Known rows, with every way that one mark hangs from another:
[j111 j148 [j325 j771]]: [ 0.26 -3.04  2.20 -0.65  2.48  0.21  1.56 -0.80 -1.10 -4.05 -0.36 -1.16
  1.01  0.25  2.65 -0.30 -0.64 -1.43  0.20  0.86  0.88  1.36  1.23 -0.87
  0.22]
[j148 j111]: [ 2.25 -1.51  1.63 -0.86  0.70  0.65  0.16  1.48 -1.38 -1.10 -1.80 -1.36
  1.57  1.07  0.15  0.73 -0.91 -1.91  1.08  3.00  0.12  0.00  1.45 -1.51
  0.77]
[j67 [j830 [j125 j148 j325 j367]]]: [ 2.33 -4.34 -0.70 -1.82 -0.08 -0.46  1.36  1.04 -0.78 -0.89  0.07 -0.92
  3.07  1.58  2.45 -0.40 -0.13 -0.80  1.51  2.44  0.70 -1.60  1.54 -3.06
 -1.27]
[j67 j830]: [ 1.96 -2.40 -0.20 -1.64 -0.80 -0.25  0.70  0.49 -1.97 -0.16 -0.48  0.12
  1.94  0.50  1.14  0.23  0.50 -0.35  1.54  1.67  0.00 -1.14  0.12 -2.62
  0.35]
[j67 [j830 [j125 [j148 j111] j325]]]: [ 2.10 -3.27 -0.46 -1.59 -0.40 -0.27  1.03  1.16 -0.98 -0.82  0.08 -0.89
  3.20  1.47  2.09 -0.09  0.64 -1.45  2.02  3.02  0.61 -1.35  1.42 -3.65
 -0.61]
[j111 j148 [j830 j125]]: [ 2.67 -1.16  2.63 -1.47  1.41  2.13  0.91  1.92 -0.16  0.17 -0.23 -0.09
  2.52  0.67  3.26 -1.86  0.77 -0.50  1.07  3.74  0.04  0.60  0.74 -0.21
 -1.60]
[j771 [j148 j111 j125] j367 j830]: [ 4.76 -2.62  2.24 -0.27  1.78  2.51  0.63  5.13 -1.47 -4.23  2.59 -4.81
  2.35  1.53  1.70 -3.39 -0.71 -2.04  1.23  2.42  0.72  0.58  3.24 -1.31
  2.21]
[j125 [j148 j111] [j325 j328 j771]]: [ 1.31 -5.65  1.31 -0.64  1.94 -0.45  1.75  0.58 -1.22 -5.36 -1.60 -0.95
  1.62  0.98  1.70  1.76 -1.54 -2.73  0.87  1.23  0.53  0.81  2.63 -1.09
 -0.39]
[j67 [j830 j125]]: [ 2.10 -2.01 -0.40 -2.05 -0.95 -0.17  0.44  1.36 -1.42  0.27 -0.25  0.00
  2.73  1.17  1.45  0.18  0.53 -0.70  1.76  2.38  0.62 -1.50  0.25 -3.49
 -0.47]
[j24 [j125 j367] [j771 j148]]: [ 2.66 -4.24  0.53 -0.16  0.17  0.88  0.64  1.33 -2.36 -2.53 -1.52  0.59
 -1.30  0.25  0.41 -1.75 -1.83 -0.20 -0.30  2.84  2.07 -0.46  3.15 -0.39
 -0.97]
[j771 [j148 j111] [j367 j125]]: [ 3.62 -3.80  2.02 -0.99  1.44  1.86  1.42  3.59 -2.05 -4.00  1.37 -3.87
  3.10  1.89  0.93 -1.21 -0.66 -1.65  0.87  2.92  2.29  0.68  2.60 -1.88
  0.48]
[j367 [j125 [j148 [j111 j830]] [j325 j328 j771]]]: [ 2.33 -5.77  2.13 -0.67  2.31  0.26  2.25  1.64 -1.09 -4.47 -0.63 -1.84
  2.66  1.56  1.90  0.10 -1.75 -1.90  0.68  2.16  1.63  1.18  2.21 -1.39
 -1.52]
[j125 [j148 j111] [j325 j328 [j771 j367]]]: [ 1.84 -6.12  1.18 -0.87  2.19 -0.24  2.16  1.43 -1.14 -5.87 -0.93 -1.38
  2.19  1.31  1.84  1.32 -1.81 -2.39  0.67  0.64  0.62  0.71  3.21 -1.03
 -0.15]
[j125 [j148 [j111 j325 j830]] j367]: [ 3.06 -5.27  1.82 -0.56  2.64  0.28  1.54  0.74 -0.12 -2.53 -1.17 -2.69
  1.68  1.57  2.61 -1.45 -2.07 -0.47  0.79  3.25 -0.41  0.55  2.94  0.32
 -1.16]
[j111 j148 [j367 [j125 [j325 j771]]] j830]: [ 3.21 -3.95  3.16 -0.01  3.72  2.25  2.75  2.25  0.05 -1.84  0.00 -0.38
  3.12  1.92  3.89 -2.96 -1.61  1.05  0.57  3.22  0.46  2.26  2.60  1.23
 -1.70]
[j367 j125]: [ 2.03 -3.21  2.01 -1.62  1.15  0.46  1.39  1.50 -1.66 -1.97 -0.85 -1.96
  2.33  0.96  0.85 -0.30 -0.83 -1.18  0.30  1.93  2.05 -0.02  0.40 -2.13
 -1.13]
[j24 j111]: [ 0.89 -1.66  0.78 -0.92 -0.16  0.46  0.27  0.68 -1.61 -1.38 -2.05 -0.20
 -0.30  0.10  0.59  0.85 -0.80 -0.44 -0.19  2.57  0.28 -0.56  1.40 -2.08
  0.00]
[j125 j148]: [ 1.29 -3.72  2.00 -1.67  0.74  0.02  1.14  0.41 -2.05 -2.33 -1.13 -1.24
  1.47 -0.18  1.68 -0.40  0.67 -1.04  0.81  2.25  0.50 -0.33  0.56 -1.17
 -1.04]
[j325 [j771 j148 j367 [j830 j125]]]: [ 2.58 -4.04  1.63 -1.10  0.70  1.11  0.81  3.96 -2.59 -3.86  2.14 -1.53
  1.34  0.68  1.98 -1.50 -0.85 -1.06  0.41 -0.23  1.51 -0.04  1.82 -1.28
  0.72]
[j148 [j111 j830] [j125 j325 j367]]: [ 3.96 -2.98  0.99  0.25  1.98  1.34  0.74  2.57  0.22 -1.88 -1.53 -3.22
  3.06  2.52  1.72 -1.33 -3.48 -2.75  0.87  3.78 -0.50  1.13  4.29 -0.02
  0.50]
[j830 [j125 [j148 j111] [j325 j328 j771]]]: [ 1.57 -3.97  0.99 -1.61  1.31 -0.10  1.01  1.81 -0.52 -3.42 -1.31 -1.12
  2.64  1.70  1.86  1.32 -1.17 -2.78  1.08  2.22  1.41 -0.17  2.12 -2.49
 -1.42]
[j24 [j771 j367]]: [ 2.78 -3.50  0.83 -1.61  0.75  0.39  1.05  1.98 -1.78 -1.82 -1.04  0.27
  0.95  0.73  0.21 -0.84 -1.01 -0.28 -0.50  0.55  1.08 -1.37  1.86 -1.33
 -0.09]
[j367 [j125 j148]]: [ 1.94 -4.52  2.51 -1.48  1.40  0.28  1.78  1.37 -1.97 -2.84 -0.37 -2.22
  2.45  0.77  1.44 -0.91 -0.20 -1.03  0.49  2.75  1.96  0.15  0.65 -1.89
 -1.86]
[j111 j830]: [ 2.48 -1.58  1.49 -1.57  0.74  1.18  0.66  1.13 -0.75  0.30 -1.61 -0.31
  1.48  0.19  2.00 -0.91 -0.29 -0.39  0.90  1.39 -0.42  0.04  0.49 -0.23
 -0.33]
[j830 [j125 [j148 j111] j367]]: [ 2.70 -3.81  1.44 -1.67  1.14  0.30  0.64  2.36 -0.58 -1.44 -1.02 -1.97
  2.65  1.96  1.72 -0.32 -1.32 -1.31  0.86  3.86  1.00 -0.74  2.06 -1.65
 -2.02]

Rows:
[ 2.23 -3.16  1.08 -0.02  2.35  0.73  1.25  1.29 -0.43 -4.82 -1.23 -0.05
 -0.22  1.42  1.00 -0.62 -2.32 -0.23 -1.10  2.72  0.73  0.51  3.84 -1.61
 -0.12]	[j24 [j111 [j148 j125] [j325 j328]] [j771 j367]]
[ 2.78 -2.36  1.57 -0.02  1.93  1.53  0.49  2.00 -1.08 -4.04 -1.19 -2.94
  2.40  1.92  1.00  0.02 -1.68 -2.96  1.51  4.06  1.05  1.60  2.96 -1.17
  0.80]	[j771 [j148 [j111 j367] [j125 [j325 j328]]]]
[ 1.61 -5.21  1.78 -1.41  1.79  0.16  2.43  0.78 -1.16 -3.53 -0.39 -2.97
  2.90  0.93  2.05 -0.88 -0.39 -1.89  0.38  2.03  2.32 -0.07  1.47 -2.36
 -1.74]	[j367 [j125 j148 j325]]
[ 2.36 -4.30 -0.20 -1.23  0.07 -0.58  0.92  1.29 -1.26 -1.41  0.25 -0.77
  2.64  1.89  2.12 -0.31 -0.79 -0.51  1.66  2.83  0.42 -0.80  1.79 -2.71
 -0.79]	[j67 [j830 [j125 [j148 [j111 [j325 j771]]] j367]]]
[ 2.98 -2.69  2.38 -0.58  2.27  2.06  1.61  2.18 -0.48 -2.79 -0.14 -0.75
  2.77  0.97  3.19 -1.79 -1.06 -1.36  0.58  2.36 -0.40  1.98  2.35  0.90
 -0.35]	[j111 [j148 [j125 [j325 j328 [j771 j367]]]] j830]
[ 2.50 -6.04  1.78 -0.61  2.69 -0.43  1.48  0.70 -0.75 -4.21 -1.46 -2.16
  1.24  1.67  1.77  0.13 -2.84 -0.87  0.50  2.49  0.04  0.77  2.81  0.02
 -1.04]	[j125 [j148 [j111 [j325 j328 j771]]] j367]
[ 1.58 -2.06  2.20 -0.80  1.64  1.29  1.22  0.92 -1.16 -2.79 -0.53 -1.76
  2.51  0.51  2.09 -0.96 -0.07 -2.43  0.43  3.11  0.65  0.90  1.62 -0.78
 -0.17]	[j111 [j148 [j125 j325]]]
[ 1.10 -3.63  2.12 -1.16  3.40  0.16  1.97  0.07 -0.44 -5.64 -0.75 -0.88
  1.34  0.95  2.43  0.79 -1.67 -1.13  0.11 -0.16  0.76  1.82  1.49 -0.68
  0.14]	[j111 j148 [j325 j328 [j771 j367]]]
[ 2.61 -5.16  1.35 -1.99  1.83  0.61  2.68  2.48 -1.18 -3.81  0.50 -3.14
  3.51  1.41  1.96 -1.31 -0.88 -1.01  0.02  0.48  1.99 -0.41  2.25 -1.99
 -0.71]	[j771 [j367 [j125 j148 j325]]]
[ 2.63 -3.29  0.27  0.00  0.40  1.40  0.35  1.68 -0.82 -1.48 -1.04  0.60
 -0.71  0.86  1.45 -1.32 -1.27 -0.19 -0.38  4.01  1.04 -0.82  3.44 -1.53
 -1.28]	[j24 [j111 [j830 [j125 j325 j367]]] [j771 j148]]
[ 2.72 -3.35  2.09 -0.75  1.48  0.67  0.07  3.20 -1.74 -4.70 -0.26 -0.16
  0.44  1.08  0.92  1.42 -1.92 -1.91  1.16  0.94  0.86  1.11  1.14 -1.12
  0.33]	[j325 j328 [j771 [j148 j111] [j830 j125]]]
[ 1.51 -4.07  1.48 -0.35  0.29  0.48  0.32  1.84 -3.49 -3.85 -0.14 -0.89
  0.98  0.45  0.97  0.11 -1.84 -1.92  0.27  1.39  1.18  1.09  1.78 -0.25
  0.38]	[j325 [j771 [j148 [j125 j367]]]]
[ 3.40 -3.33  1.89 -1.45  2.55  0.55  0.88  2.66  0.62 -2.52 -0.07 -2.81
  1.43  1.44  2.54 -1.58 -1.36 -0.96  1.00  1.62  0.38 -0.67  1.52 -1.83
 -0.74]	[j771 [j830 [j125 [j148 [j111 [j325 j328]]] j367]]]
[ 3.30 -1.46  1.97  0.28  1.85  1.17  0.11  3.08 -1.07 -2.05 -1.94 -2.31
  2.94  2.65  0.38 -0.65 -2.93 -1.85  1.24  4.68 -0.15  1.55  3.31 -0.57
  0.92]	[j148 [j111 j367] j125]
[ 2.32 -2.64  1.95 -0.24  2.19  1.27  0.85  1.08 -1.04 -3.40 -0.61 -3.25
  1.84  1.64  1.32 -0.56 -0.99 -1.74  1.44  3.62  1.61  1.24  2.14 -1.67
  0.46]	[j771 [j148 [j111 j325 [j367 j125]]]]
[ 2.48 -3.45  1.06 -1.73  1.01  1.04  1.41  2.24 -0.32 -1.17 -0.35 -0.98
  2.81  1.05  3.24 -1.46 -0.50 -0.97  0.89  1.34  0.46 -0.20  1.97 -0.97
 -1.23]	[j111 [j830 [j125 j148 [j325 [j771 j367]]]]]
[ 3.66 -2.15  2.58 -0.06  2.00  2.06  0.41  3.06 -1.08 -2.52  0.92 -2.95
  0.87  0.92  1.78 -2.33 -0.21 -1.03  1.66  3.00  0.46  0.45  1.83 -1.06
  1.31]	[j771 [j148 [j111 j367]] j830]
[ 4.26 -5.15  2.17 -1.43  3.04  1.18  2.62  4.14 -0.08 -4.51  1.76 -3.98
  2.82  1.64  2.48 -2.63 -1.22 -0.76  0.42  0.05  1.20 -0.33  2.53 -1.89
  0.09]	[j771 [j367 [j125 [j148 j111] [j325 j328]]] j830]
[ 3.08 -3.22  0.68 -0.12  0.32  1.73  0.63  2.42 -1.70 -2.11 -0.29  0.61
 -0.69  0.55  1.02 -1.77 -0.79  0.63 -0.57  2.97  0.63 -0.48  3.43 -0.99
 -0.16]	[j24 [j111 j830] [j771 j148 j367]]
[ 2.11 -3.85  1.53 -1.03  0.76  0.22  0.55  2.89 -1.98 -2.29  0.34 -0.43
  0.75  0.63  1.71 -0.69 -1.83 -0.72  0.12 -0.18  0.72 -0.37  1.24 -0.86
 -0.03]	[j325 [j771 [j830 [j125 j367]]]]
[ 3.30 -1.48  1.57 -0.62  3.33  0.97  0.80  1.74  1.62 -1.62 -2.72 -1.54
  2.43  2.97  1.97  0.13 -2.95 -0.66  1.69  3.08 -0.31  1.40  2.69 -0.98
 -0.07]	[j148 [j111 [j325 j328] j367 [j830 j125]]]
[ 2.12 -1.36  2.46 -0.42  3.10  1.66  1.40  0.04  0.62 -2.45 -0.58 -2.41
  2.31  0.84  3.84 -2.69 -0.60 -1.43  0.93  2.89 -0.30  2.18  1.90 -0.01
 -0.06]	[j111 [j148 j125] j325 j830]
[ 2.00 -4.25  1.23 -1.85  1.34 -0.22  1.15  2.38 -2.14 -4.68 -1.57  0.94
  1.16  1.02  0.38  2.56 -2.81 -0.76 -0.08 -1.57  0.57  0.83  1.09 -0.39
  0.24]	[j325 j328 [j771 j367]]
[ 1.85 -4.80  1.53 -1.28  0.67  0.20  1.50  2.80 -3.03 -3.55  0.35 -0.65
  1.97  0.95  0.94  0.02 -1.96 -0.65 -0.33 -0.53  1.56  0.33  1.66 -0.99
  0.09]	[j325 [j771 [j367 j125]]]
